Each row comes from the steps of one path. Every step used is in the known rows, and no mark comes twice. Write the path behind each row, first mark first.
Known rows
N > R > T > B > M: [-39 -27  47   8  15 -21 -17   1 -27 -22  35  24 -12  -7  10  53 -25  15
  11 -25 -30 -11 -10  -1 -22 -13  13 -40  19 -18   1]
B > T: [-33   2  15 -11 -16 -28 -21  25 -19 -30  37   6  10  -4  23   8 -29  17
  -5 -13 -16 -30  -5   6 -22 -16  34 -19  18 -16  32]
E > Y: [-25   6   4   4 -26  -4   8  47 -20 -26  43  -2  19   5  23  -6 -39  33
  15  -8 -16 -35 -23   9 -37 -35  33 -23  23 -20   4]
J > S > R: [-13 -11  44  17 -24 -26  31  14   7 -26  50   2  23  -5  73  -2 -36  19
 -10 -29 -37 -31   6  21 -14 -18  12 -10  22   6  12]
D > B > T > E > Y: [-37  18   2  -5  -9  31 -40  26 -25 -22  15  10   7  -7 -12  23 -15   2
  -5  19 -12 -12  -8  -8 -19   0  30  -7  16 -31  30]
R > D: [-26  -8  32 -21 -24 -21  -3  39  -8 -29  35  -7  35   6  30 -12 -39  15
  20 -14 -15 -23 -17  10 -29 -40  29 -41  20  -2  -7]
B > T > R: [-45 -20  21   8  -6 -24 -25  15 -12 -17  38  -6   4  -5  29  18 -35   8
 -10 -14 -23 -31  -5  -4   1  -8  32 -37  20 -23  18]
S > R: [-15 -10  29   5 -19 -21   7  31  -8 -31  49  -4  27  -4  57   1 -44  30
  -4 -22 -28 -30   3  23 -24 -17  12 -22  28   9  -2]
Y > B > D > R: [-12 -12  57 -14   3   2 -49  36 -15 -33   5 -18  21  13  13  -1  -1   4
  22 -25  12  -9  23 -14 -21  -9  19 -39  33   5  18]
B > M: [-34  -5  39 -16 -15 -29 -18  18 -31 -35  34   3   1  11  21   5 -28  21
   0 -12 -17 -22   4   0 -42 -24  30 -19  12 -19  29]
J > S > R > M: [-14 -10  56   3 -26 -33  34  -5  -1 -27  45  14   2 -13  75   8 -35  35
   5 -41 -37 -29   6  31 -23 -25   8 -26  10   2  -7]
E > Y > R: [-37   7  25   0 -16  10  11  49 -20 -23  30   9   5  -3  23   1 -33  15
  11 -10  -8 -43  -8  14 -35 -38  23 -31  25 -25   8]
R > T: [-26 -11  18   4 -15 -35   5  32 -12 -17  34  19  18 -17  25  12 -52  21
  14 -28 -18 -26 -16  17 -14 -16  22 -23  22  -1  19]
R > N: [-36 -17  49   4 -24 -41  -7  33  -8 -34  28   1  29   0  33  -8 -44  14
   3 -31  -6 -13  -6  -3 -13 -28  34 -38  25 -12  23]
D > R > T > E: [-38 -12  22  26   0   9  -4  22  -3  -8  13  13  19 -18  -3  23 -41 -13
   2 -19 -15  -3   6  15  -3   6  40 -26  31  -7  29]
E > Y > B > M: [-21   7  25 -13 -19  -8 -35  26 -22 -24  25   6 -14  12   8  21  -7  21
  17  -7  -1 -31  -9  -9 -51 -38  20 -28  14 -20  15]
E > Y > B > D > R: [-10   4  30  -6  -3  22 -37  39 -16 -24  12 -16  13   9   6   5  -3  14
  34 -17  11 -21   6 -13 -24 -19  21 -42  29  -7   6]
T > B > M: [-29 -19  39 -15   3 -28 -31  19 -31 -36  41   7 -12   1  30  18 -23  21
   7  -1 -18  -6 -20 -13 -41 -20  20 -18  18 -29   7]
B > Y: [-31  -5  20  15 -12 -23   0  40 -41 -36   6 -14   7  -6  12   0 -35  38
   6 -13 -28 -27 -14   2 -47  -7  26 -33  18 -19  27]
N > R > D: [-38 -18  47  -1 -15 -12   2  29 -14 -29  31  -7  34  17  17   7 -28  13
  12 -23 -27 -23  -2   6 -29 -40  29 -57  23   0 -18]
J > S: [-26 -11  41  11 -23 -33  24  25  -4 -29  41   5  23   5  54 -13 -34  14
  -5 -24 -26 -25  -4  11 -26 -24  27  -8  23  -8  27]
S > R > T > E > Y > B > M: [ -6 -11  17  10 -15  12 -28   8  -2  -8  22  22 -16 -33  14  63 -27   8
   8 -13 -17 -29  -2  12 -18 -10   8 -27  11   1   4]
T > E: [-30 -20  20  10 -23   0  -7  42 -16 -28  23   0  26 -12  17   6 -43   5
 -18   2 -18 -16  -8   4 -31 -13  49 -14  24 -14  17]
D > R: [-40   0  38  13  -5  -7  -1  31 -11 -27  27  -6  27  16  17 -13 -29   4
   2 -21 -13 -11  13  10 -22  -9  33 -28  38  -8  24]
B > D > R > T > E: [-17 -16  31   6  13  23 -22  25 -16 -20   7  -4  27 -20  -4  13 -31  -5
  18 -24  -2   2  15  -4   5  14  39 -35  28  -1  21]

Write each row's path
[-32  -1   4  32  -2  28  -1  25  -5  -3  17  17  13 -21 -13  27 -39  -8
  12 -13 -11 -13  -5  16  -5  -1  41 -30  31 -16  21] : D > R > T > E > Y
[-40 -29  39   0 -13 -19  -8  27   0 -15  33 -19  27   5  36  -3 -45   7
  11 -15 -22 -25 -18   0  -4 -31  28 -58  24  -8 -21] : T > R > D
[-52 -24  38  11  -9 -36 -30   6  -1 -17  28  -3   5  -7  27  20 -39  -3
  -9 -26 -15 -21  -4 -11  18 -10  35 -51  20 -24  24] : B > T > R > N
[-24 -20  58  21 -23 -38  23   6  17 -29  41   5  23 -10  74   1 -39   9
  -5 -41 -27 -22   7  13   2 -20  11 -26  19   4  18] : J > S > R > N
[-38  -6  18  12 -18  33   3  49 -18 -19  18   9   7 -18   6  17 -36  -4
  -7   9  -9 -30  -8   7 -32 -28  43 -26  23 -28  12] : T > E > Y > R
[-19  -8  45  -8   7   6 -20  36 -24 -35  18 -22  36  10  14 -17 -22  12
  20 -26  -1  -5  20  -8 -13  -2  34 -36  32  -4  16] : B > D > R
[-26 -15  61  -4   6  -5 -25  25 -15 -37   9 -20  37   7  13 -15 -22   4
  25 -37   7   3  24 -17   4  -4  34 -53  31  -6  24] : B > D > R > N
[-26 -22  22  11   4 -19 -14  36 -37 -36  17 -10  -5 -16  23  15 -29  40
  14  -2 -26 -15 -37 -10 -42  -4  15 -33  24 -28   6] : T > B > Y
[-22 -25  20   4  -1 -28  -8  29 -13 -20  41  23   5 -28  33  26 -47  23
  20 -20 -19 -15 -35   7 -12 -13  13 -24  26 -12   0] : R > T > B
[-32  -3  11   6 -15  -1 -41  24  -6  -7  28  -1 -15  -1  17  33 -13  12
   8  -7  -5 -41 -17 -10 -14 -26  19 -43  20 -23   7] : E > Y > B > T > R
[ 11 -17  15   4  -8  24 -27  26  -1 -12  18   5   8 -40  22  50 -31  15
  22 -21  -7 -28  -1   8  -2  -3  11 -36  16  13 -10] : S > R > T > E > Y > B > D
[-43  -6  39  10  -3  -9   3  42 -39 -35  -6  -6  -6 -12  11   8 -29  21
   4 -16 -20 -35   3   6 -44  -9  15 -42  21 -23  28] : B > Y > R
[-49   2  41 -13   1 -10 -38  -4 -27 -22  16   7  -7   1  13  24 -19  19
   4 -12 -20 -11   5  -5  -5  -3  11 -38  10 -27   8] : D > B > T > R > M
[-18 -14  36  10  -6  38 -48  31  -8 -21  -7 -10  14  -9 -10  21 -14 -15
  18 -11  14  -2   6 -24  -7 -11  42 -49  26 -14  18] : T > E > Y > B > D > R > N
[-31   4 -10   5 -20  19 -23  26 -18 -19  28  10   4 -18   0  29 -32   6
 -10  11 -16 -29 -18   1 -23 -13  51 -16  13 -31  24] : B > T > E > Y
[ -7 -11  17  -3 -16  35 -42  46 -21 -24  10 -11  15 -13   3  21 -17   8
   9   2   2 -21 -10 -18 -31 -19  40 -32  18 -13   3] : T > E > Y > B > D
[-20  10  34 -26  -9   2 -28  12  -3 -28  34  -1  24  -1  33  14 -20  14
  12  -6 -23 -21   7  15  -6 -13   1 -28  16  11  -6] : S > R > D > B > T
[-19 -11   2  15 -20   9 -19  35  -6  -3  16  22  -1 -32  -1  43 -36   4
  12  -8  -5 -27 -24   6 -20 -17  27 -27  18  -9  10] : R > T > E > Y > B
[-39 -15  26  21   1   3   3  29 -32 -19 -18  11 -14 -42  -8  37 -40   6
   2 -12 -21 -30  -4   9 -28   5  21 -39  15 -23  32] : B > Y > R > T > E
[-48  10  46   1   7   7 -16  37 -45 -36 -16  -5  -1  -1  -2   3 -12  17
   6  -6 -16 -19  11  -3 -36   0  -1 -26  22 -23  34] : D > B > Y > R
[-41  -1  49   4   1   8 -15  21 -36 -32  -4 -15  21  18 -11  11 -12  18
  18 -12 -31 -13   1  -5 -33 -16   9 -57  17  -6  -5] : N > R > D > B > Y
